What can hang from each mark
larope: vumen
sife: nokibot susus
bozanol: punef
sefi: mume
razipab: mume ziko
votos: vazur vene
ziko: renem vumen
ruvu: razipab
tozi: razipab susus
mume: zusa
punef: bozanol gukez
zazorom: razipab
susus: kosig tozi
vene: razipab zerog
nokibot: sife
sodu: punef razipab
vumen: larope zezuda

Each row was made from one small tree. The marks that hang from a mark follow it in brackets, in alphabetical order. Every link used is in the known rows. Write each row's tree.
In the rows, zero is written as 128.
Known rows
sodu{punef{gukez} razipab{mume}}: [114 139 148 126  95 100 163 135 191 104  62 133 132 126 143 168  93 152
 135 126 137 164 108 115 137 124 160 141 138 102 104  89 142 112 108 186
 146 109 167 142 102 102 142 115  75 135 103  97 143 153 120 124 128 141
 198]
tozi{razipab{ziko{renem vumen{zezuda}}}}: [143 136 129 105  56 144  95 139 180 139 123  81 128 101 108 155 151 152
 144 127 121 112 157  79 124 109 106 140  87 104 161  98 105 123 127 143
 113  56 153 102  85 126 124 136 136 147 185 129 114 139 133 127 171  82
 149]
vumen{larope}: [125 132 143 131 100 120 107 116 126 124 123 133 145 131 124 125 126 153
 146 142 131 144 113 148 139 128 126 136 154 133 137 129 133 100 125 134
 153 119 117 136 126 141 124 118 129 118 134 154 132 144 134 121 154 126
 112]
sodu{punef{bozanol gukez} razipab{mume ziko{renem}}}: [ 99 148 135 136 115 102 139 166 192 121  81  90  91 130 129 206 101 137
 155 154 135 135 102  50 128 127 136 165 126  99 102  78 123  70 121 216
 134  93 162 135 110 117 143  87  98 138 130  97 138 156 124 121 118 154
 203]
zazorom{razipab{mume ziko{renem}}}: [153 158 148 143 140 161 109 162 173 167 110  59 100 143 104 167 113 132
 117 133 126 110 139  86 118  73 127 146 117 134 114 127  76 134 133 177
 115 116 159 105 126 122 154 108 117 147 122 101 145 145 129 145 138 126
 167]
zazorom{razipab{mume{zusa} ziko{vumen}}}: [162 164 152 113 131 148 113 157 210 145 102  91  92 168 119 185 121 132
 112 112 119 156 146  79 149  65 124 151 145 113 122 135  91  89 135 168
  99 111 165 117 137 150 122 161 123 146 105 115 144 149 129 139 132  95
 135]
ruvu{razipab{ziko{renem vumen{larope}}}}: [112 153 131  97 106 131  58 155 168 140 124 100 125 125 111 157 164 173
 180 147 147 124 123  84 127 110 103 140 128 147 150 123 103  84 142 186
 153 100 149 109 110 129  91 121 148 130 181 140 120 138 116 119 162 113
 123]
susus{kosig}: [123 116 108 122 113 120 140 123 119 133 112 131 138 138 138 131 137 115
 129 105 124 122 115 139 153 112 121 129 123 104 146 141 137 134 120 113
 105 137 125 127 121 114 127  86 108 136 127 129 142 111 139 118 118 133
 151]
larope{vumen}: [118 115 127 117 117 109 116 148 122 125 143 137 115 132 124 124 139 162
 114 143 129 132 141 114 120 118 118 122 138 120 136 126 103 131 129 112
 107 129 123 116 123 131 135 114 123 137 140  90 117 110 123 125 128 120
 129]
tozi{razipab{mume{zusa} ziko} susus{kosig}}: [166 136 128  97  69 108 150 121 186 126 101  84 114 185 127 162 133 117
  98  61  89 124 129  82 193  67 135 141 149  81 137 143 146 114  92 135
  80 153  97 106  74 112 124 103 118 155 109 145 191 132 156  89  86  87
 163]
razipab{ziko}: [119 138 125 130 122 131 123 146 132 131 137 119 113 141 119 147 126 136
 120  94 125 116 130 117 153 108 122 144 114 122 135 130 122  92 129 153
 119 135 132 120 120 127 135 109 145 138 125 140 132 137 129 113 128 129
 130]
vumen{zezuda}: [139 119 141 116  83 139 132 132 136 127 109 135 133 118 125 135 116 135
 131 129 128 135 134 141 134 134 136 132 121 117 132 126 121 132 122 111
 135 104 118 130 115 148 139 135 126 131 148 135 112 143 132 140 158 104
 119]
ziko{vumen{larope}}: [121 138 144 117  96 119  99 121 152 126 117 132 144 125 125 124 143 156
 159 149 137 163 127 133 128 118 109 140 145 124 148 121 130  83 139 142
 140  91 132 127 132 148 110 144 127 117 141 147 123 143 114 119 171 122
 119]
nokibot{sife}: [151 135 119 123 151 124 115 129 130 123 113 126  90 138 133 118 135 146
 132 116 111 140 136 133 138 126 130 145 147 122 129 117 135 123 123 116
 158 121 111 136 132 134 131 106 117 120 131 123 140 133 118 130 115 128
 138]
tozi{susus}: [139 123 123 125  98 111 149 111 132 119 126 125 134 132 144 128 130 133
 131 133 115 136 133 135 126 121 134 125 126 119 128 128 134 135 117 116
 114 143 102 114 106 136 123 126 140 124 125 133 151 124 114 101 120 122
 141]
ruvu{razipab{mume{zusa} ziko{vumen}}}: [131 166 147  74 142 135  99 167 213 136  95 108  96 159 119 174 143 128
 128 109 128 145 141  52 155  90 125 147 151 135 118 149 111  79 138 182
 126 126 153 116 123 137  93 172 132 140 140 117 135 144 125 135 121  91
 124]
ruvu{razipab{mume{zusa}}}: [154 149 147  94 156 128 113 153 178 134  90 118 106 160 127 154 129 115
 122 125 131 137 126  77 145 118 152 125 169 151  97 152 118 127 122 151
 152 149 129 129 121 125 102 163 116 135 135 117 138 135 140 153 103  95
 110]
sodu{punef{bozanol} razipab}: [ 83 106 115 144 108  83 139 131 143 113 101 134 135 129 154 192  91 134
 149 150 132 142 115 100 138 156 121 146 144 103 111  94 132  84 116 149
 145  99 149 147 140 123 129  88 105 131 127 119 133 139 119 120 111 128
 150]
tozi{susus{kosig}}: [134 109 106 117  87 108 162 105 125 120 110 129 138 151 152 133 142 124
 126 104 113 132 121 148 142 103 122 121 118  95 147 136 141 141 110 104
  93 158  95 115  97 120 123  93 115 131 119 133 165 114 125  91 111 125
 164]
vene{razipab{mume{zusa} ziko{renem}} zerog}: [165 206 131 103 117 135 107 179 183 134 107  55 116 167 106 156 123 104
 110 134 152 117 127  14 107  93 122 143 119 121 124  97 117 134 132 154
  98 136 156 111  79 135 129 131 153 135 135 141 141  96 160 141 108 104
 176]
sodu{razipab{ziko}}: [110 127 129 139  90 122 135 133 155 128 134 132 137 135 123 161 101 163
 130  91 120 116 137 104 152  96 127 135 112 121 142 123 133  94 116 173
 126 116 148 126 111 118 147  92 129 151 118 138 144 130 118 100 125 124
 147]
vene{razipab zerog}: [136 165 117 133 113 112 132 139 135 108 108 122 138 153 130 126 113 119
 121 113 160 140 117  78 102 119 122 112 105 123 138  93 137 148 123 114
 112 143 140 114  83 119 126 123 151 129 147 154 132  79 138 147 118 126
 167]
sife{nokibot susus{kosig tozi}}: [150 108 125 124 118 128 158 148 146 143  89 109 133 140 188 115 142 109
 152 107 141 123 120 153  72  84 148 143  96  63 155 124 143 129  95  68
  76 146  50  85 118  80  80  48 111 139 103 158 162 118 132  98 122 137
 188]
ziko{renem vumen{larope}}: [128 145 135 114  94 131  81 125 153 142 127  95 147 108 121 128 159 153
 175 187 140 139 135 112  93 127 102 142 128 131 144 106 115 106 145 143
 134  74 146 127 122 146 108 141 126 117 153 132 117 136 120 120 173 123
 135]
tozi{razipab{mume ziko{vumen{larope}}} susus{kosig}}: [125 156 136 103  40 108 131 104 198 131  82  98 141 164 123 154 138 154
 128  84 111 151 123 112 183  58 109 145 154  77 160 131 149  84 103 159
  95 108 109  94  70 121 118  97 117 145 139 154 180 159 122  77 143 108
 177]
sefi{mume}: [141 119 145 129 123 138 140 130 133 131 110 137 134 125 115 109 131 115
 123 165 132 121 131 137 125 113 131 127 147 122 129 116 146 136 122 125
 111 110 119 121 141 117 129 129 125 107 122 122 142 125 136 124 141 130
 111]
bozanol{punef{gukez}}: [110 123 129 121 117 112 143 126 162  98 119 161  95 132 142 117 143 116
 105 140 101 179  89 115 125 138 131 135 103 113 123 136 138 126  97 126
 141 129 134 131 112 121 133 119  99 131 134 124 120 156 133 129 122 145
 141]
vene{razipab{ziko} zerog}: [122 174 116 128 106 117 127 156 136 114 120 116 127 161 119 147 111 129
 112  85 153 130 115  69 130 104 113 132  94 116 148 100 134 118 123 142
 102 150 142 108  81 115 137 106 167 138 145 164 134  89 141 129 120 129
 168]
nokibot{sife{susus{tozi}}}: [154 134 131 129 131 114 145 147 135 129  86 101  99 128 171 102 140 149
 145 126 124 136 127 149  79  97 139 142 128  88 152 112 137 110 104  73
 134 140  73 126 136 117 103  66 113 120 106 147 158 121 111 118 117 137
 153]
nokibot{sife{susus{kosig tozi{razipab{ziko}}}}}: [153 131 113 128  92  97 144 142 149 132  80  86  96 150 168 124 149 160
 126  52 105 110 113 124 132  62 126 149 111  49 184 121 149 104  78  85
 105 149  62 109  98  78 109   4 103 152 115 161 186 116 129  92 101 129
 180]
susus{kosig tozi{razipab}}: [139 107  98 114  88 100 154 103 139 128 106  99 117 134 158 129 142 121
 117  93 114 115 108 116 140  87 129 105 120  76 177 126 148 142  87  99
  91 155  98 130 109  83 121  71  94 149 127 145 158 104 144 119 120 122
 158]
votos{vazur vene{razipab{mume}}}: [152 167 150 147 109 141 115 128 179 130  62 117 110 171  89 127  64 118
 119 100 111 151 130  89 160  67 134 109 123 104 106  87 153 125  93 157
 135 104 137 100 127 107 156 178 128 136 106 174 180 117 193 178 118  95
 167]
votos{vazur vene{zerog}}: [140 149 144 133 122 132 120 125 126  99  78 136 115 159 111 121  81 133
 112 132 120 154 115 110 145 106 118 107 111 139 124 110 176 131 113 117
 112 120 107 128 132 118 134 154 144 108 129 182 151  80 186 160 134 113
 165]
votos{vene{razipab{ziko} zerog}}: [143 164 111 127 111 117 119 153 129  98  95 125 128 180 105 134  94 129
 111  92 144 130 120  61 152  89 107 117  79 115 153 102 150 117 113 143
 110 142 125  94  82 115 134 118 177 144 130 187 156  70 179 155 128 108
 181]

Write each row's tree
[202 134 163 114 120 127 140 151 215 131  85  78 126 157 162 123 130 103
 118 114 124 132 146  85  81  78 170 135 151  82 119 120 140 142  80  85
  94 134  58  84 108  95  79 113 109 141 100 157 169 146 142 117 104  92
 169]
sife{nokibot susus{tozi{razipab{mume{zusa}}}}}
[133 155 111  89  92 129 134 138 197 156  93  37 101 126 135 151 156 122
 130 127 126 102 129  54 115  45 116 134 108  66 180 108 124 113 109 148
  59 105 139 107  92  84 117  82  95 154 136 117 155 123 134 116 138 125
 199]
susus{kosig tozi{razipab{mume ziko{renem vumen}}}}
[138 115 127 134 119 144 142 143 139 137  95 132 154 152 167 113 139 119
 151  97 140 125 128 152  92 103 138 149 108  89 133 138 136 141 108  83
  94 125  66  75 112  93  91  64 116 145 113 150 153 130 127  98 112 126
 186]
sife{nokibot susus{kosig}}
[136 114 106 119  58  96 150 100 147 122 124 111 128 158 134 154 139 144
 112  48  97 115 119 118 180  83 116 126 115  81 157 136 142 123  92 131
  83 154  94  96  72  95 126  65 135 154 138 154 181 116 133  75 105 109
 165]
tozi{razipab{ziko} susus{kosig}}
[161 139 130 132 105 103 130 147 163 129 101  80  94 137 157 126 138 164
 131  72 109 118 131 114 111  76 135 143 120  76 165 108 139  91  84  98
 127 138  73 110 109  90 109  39 130 141 120 167 171 128 119 102 112 125
 164]
nokibot{sife{susus{tozi{razipab{ziko}}}}}
[132 208 143 102  74 140 133 171 196 118  65 107 124 157 109 152 106 130
 118 118 167 158 140  63 118  87 118 144 105  99 146  90 126 107 130 147
  94  92 159  97  64 142 137 145 152 138 165 149 118 125 129 151 164 107
 192]
vene{razipab{mume ziko{vumen{zezuda}}} zerog}
[146 165 132 101 108 132 121 143 210 152 109  34  96 112 123 151 150 131
 127 150 128 108 145  45  95  59 122 129 111  91 164  92 115 112 120 165
  83  94 149 109 103 105 116 119 111 148 138 112 141 139 127 124 146 125
 178]
susus{tozi{razipab{mume ziko{renem vumen}}}}
[144 194 132 125 134 133 128 157 156 113  72 104 118 195  90 134  79 114
 100 101 150 136 126  52 151  68 124 127 102 115 133 105 148 111 113 162
 109 138 132  91  78 118 143 121 157 146 116 173 161  92 184 165 122 108
 199]
votos{vene{razipab{mume ziko} zerog}}
[141 139 125 116  75 111 159 114 174 134  94  90 126 168 125 154 124 131
  95  57 102 118 126 107 174  64 128 133 134  84 142 143 141 120  91 145
  85 147 100  89  72  94 137  75 117 154 127 137 184 140 136  87 102 112
 187]
tozi{razipab{mume ziko} susus{kosig}}
[138 120  90 110  80 111 129 126 150 147 127  54 111 125 140 144 155 130
 126 101 110  83 116  78 127  77 116 127  90  74 183 108 128 131  98 127
  77 147 117 119  96  76 124  41 116 151 139 136 158  98 150 104 122 124
 172]
susus{kosig tozi{razipab{ziko{renem}}}}
[161  99 121 131  91 118 153 133 161 131  92  99 144 139 182 117 145 118
 136  80 128 117 123 126  86  77 145 124 105  58 161 121 149 159  73  64
  75 145  40  76  97  60  81  42  97 155 115 164 171 119 134  99 107 118
 194]
sife{nokibot susus{kosig tozi{razipab}}}
[158 160 149  60 101 159  85 181 218 149  84  82 102 131 113 174 153 135
 149 158 137 124 155  46 125  99 133 154 130 129 122 130  87 101 144 171
 127  84 154 114  98 150 100 174 126 139 169 111 113 147 139 151 155  69
 132]
ruvu{razipab{mume{zusa} ziko{renem vumen{zezuda}}}}
[156 146 130  86  67 107 146 120 211 126  93  90 119 174 132 170 148 123
 104  74  93 138 139  70 176  57 118 145 146  71 151 135 141 104 104 141
  64 126 108 100  80 122 103 133 119 152 123 132 181 133 140  84  97  82
 173]
tozi{razipab{mume{zusa} ziko{vumen}} susus{kosig}}
[144 139 108 108  89 102 137 143 175 137  76  88  95 140 168 128 163 163
 141  67 105 126 122 113 116  54 113 149 103  39 199 112 145  84  92  86
  91 122  78 101 109  87  96  30 107 152 127 152 175 112 113  90 114 124
 190]
nokibot{sife{susus{kosig tozi{razipab{ziko{vumen}}}}}}
[163 151 126 117 102 120 107 154 184 144 102  44  94 111 149 123 172 168
 159 129 112 111 143  84  64  74 117 148  99  71 179  84 119 104 110 104
 107  99 102  99 106  97  93  72 120 139 140 139 157 115 106 101 128 120
 186]
nokibot{sife{susus{tozi{razipab{ziko{renem vumen}}}}}}
[143 201 149 139 114 139 120 153 172 116  59 104 103 190  84 144  58 118
  99  81 128 150 120  61 166  53 122 119 104 113 120  87 167 102  99 164
 109 124 133  93 100 110 156 146 159 132 122 194 174  96 197 167 128 109
 190]
votos{vazur vene{razipab{mume ziko} zerog}}
[156 139 141 119 106 137 156 158 192 146  73  74 122 160 161 131 131 113
 122  65 131 109 132 104 113  47 149 147 114  53 155 127 143 118  74 109
  66 139  59  61  94  59 101  31 107 162 104 161 181 149 141  94 112 126
 216]
sife{nokibot susus{kosig tozi{razipab{mume ziko}}}}
[145 139 135  90  25 128 158 118 203 130  68  98 124 151 126 154 128 141
 114  82 103 141 148 111 168  66 123 140 124  66 163 127 133 113 103 132
  77  90 114  88  58 125 136 113 110 159 153 134 158 154 125 101 148  88
 190]
tozi{razipab{mume ziko{vumen{zezuda}}} susus{kosig}}
[123 123 100  97  75 104 141 121 172 133 112  90 108 132 149 155 157 137
 126  80 115 121 117  92 142  61 106 127 101  60 198 113 147  93 102 128
  69 133 121 114 106  91 108  81 113 154 133 141 152 107 134 105 132 124
 169]
susus{kosig tozi{razipab{ziko{vumen}}}}
[150 135 128 115  80 111 163  93 170 130  80  99 136 162 133 132 127 120
 108  87 105 130 127 112 156  87 134 117 148  89 140 140 144 157  89 118
  96 140  95 100  76  94 130  97  92 150 126 127 185 131 134 104 106 109
 188]
tozi{razipab{mume} susus{kosig}}
[174 160 155 127 137 143 117 159 184 144 112  91  89 171 114 184 106 121
  98  97 107 137 133  89 161  71 136 152 148 122 107 143  94 101 122 164
 114 134 146 121 133 141 143 132 126 147  93 128 156 148 142 139 117 104
 125]
zazorom{razipab{mume{zusa} ziko}}
[194 163 152 112 118 108 133 162 201 132  76  64  80 160 148 135 129 140
 111  84 100 126 135  80 126  60 148 158 158  72 140 117 142  89  85 105
 120 140  74 116 107 112 103  72 121 141  96 159 186 142 136 110  93 101
 160]
nokibot{sife{susus{tozi{razipab{mume{zusa} ziko}}}}}
[166 151 160 129 120 136 145 168 208 144  89  66 117 146 150 139 122 124
 119  87 134 113 147  99  94  63 156 150 120  74 134 116 135 110  83 127
  86 130  67  59  96  74  99  67 128 153 110 162 170 163 137 100 125 125
 192]
sife{nokibot susus{tozi{razipab{mume ziko}}}}
[148 211 151  98  87 116  97 164 204 111  90  95 132 182 109 161 120 132
 127 118 160 169 119  47 138  79 107 158 151 110 145 103 143  67 130 162
 110 114 146 116  81 155 112 158 162 122 132 168 146 122 147 128 144  97
 159]
vene{razipab{mume{zusa} ziko{vumen{larope}}} zerog}
[167 113 144 139 111 122 137 137 177 133 106 100 138 132 174 122 136 128
 137 106 137 122 141 121  63  96 153 123 114  82 145 109 143 147  82  78
  99 129  55  75 107  73  80  84 120 145 124 163 157 132 126 106 119 115
 176]
sife{nokibot susus{tozi{razipab}}}
[164 130 139 121 108 134 163 140 195 144  66  81 137 150 172 114 130 105
 126  96 135 125 127 114  87  64 159 132 129  55 147 125 150 149  73  82
  78 136  52  70  96  60  95  54  85 154 106 149 181 141 137 108 113 124
 218]
sife{nokibot susus{kosig tozi{razipab{mume}}}}
[186 141 146 104  89 108 144 105 194 117 106  96 125 161 130 142 131 120
 101 113  96 141 140  78 148 102 148 121 166 111 110 129 142 143  97 126
 110 139  94 115  90 130 117 159 124 137 119 134 176 138 138 115  93  78
 144]
tozi{razipab{mume{zusa}} susus}
[129 184 136 133 117 135 128 160 175 144 107  97 113 169 104 147 103 126
 112  82 144 126 132  77 151  79 129 139 126 103 126 109 119 109 112 173
 115 128 157  94  97 115 148 118 153 150 120 139 149 141 138 133 118 125
 155]
vene{razipab{mume ziko}}
[193 142 133 100 107 102 145 136 183 133  50  74  95 163 166 117 143 123
 116  89  98 132 123 104 123  65 147 141 162  54 153 127 153 123  76  66
 111 145  61 126 111  99  98  52  75 142  94 145 198 118 140 121  80 102
 178]
nokibot{sife{susus{kosig tozi{razipab{mume{zusa}}}}}}
[166 114 115 126  88 134 129 157 171 156 113  58 137 131 167 134 159 126
 144  96 128  83 130  92  79  64 131 144  74  59 174 109 128 141  87  96
  60 133  62  62  84  58  88  16 125 160 132 159 170 115 144  83 116 118
 203]
sife{nokibot susus{kosig tozi{razipab{ziko{renem}}}}}
[175 149 159  82  36 121 135 135 230 114  88  89 115 146 121 174 132 134
 110 100  96 154 161  77 163  76 134 148 145  88 135 122 128  96 110 140
  94  88 118 100  74 158 115 167 142 146 146 144 154 158 133 109 144  56
 144]
tozi{razipab{mume{zusa} ziko{vumen{zezuda}}} susus}
[130 169 139 122 139 155 115 163 165 156 121  67 115 127 100 147 130 118
 128 148 135  99 141  80 118  95 129 153 121 128 117 123 104 116 138 177
 114 109 151 110 111 125 147 108 133 139 129 108 135 148 136 126 137 136
 162]
razipab{mume ziko{renem}}
[179 142 121  96  68 119 133 120 189 137 113  53 115 160 124 165 149 116
 110  99  92 104 131  59 157  70 126 140 131  89 137 132 129 135 104 143
  79 137 107 103  71 116 119  91 118 155 126 128 187 122 163  88  89  86
 173]
tozi{razipab{mume{zusa} ziko{renem}} susus{kosig}}
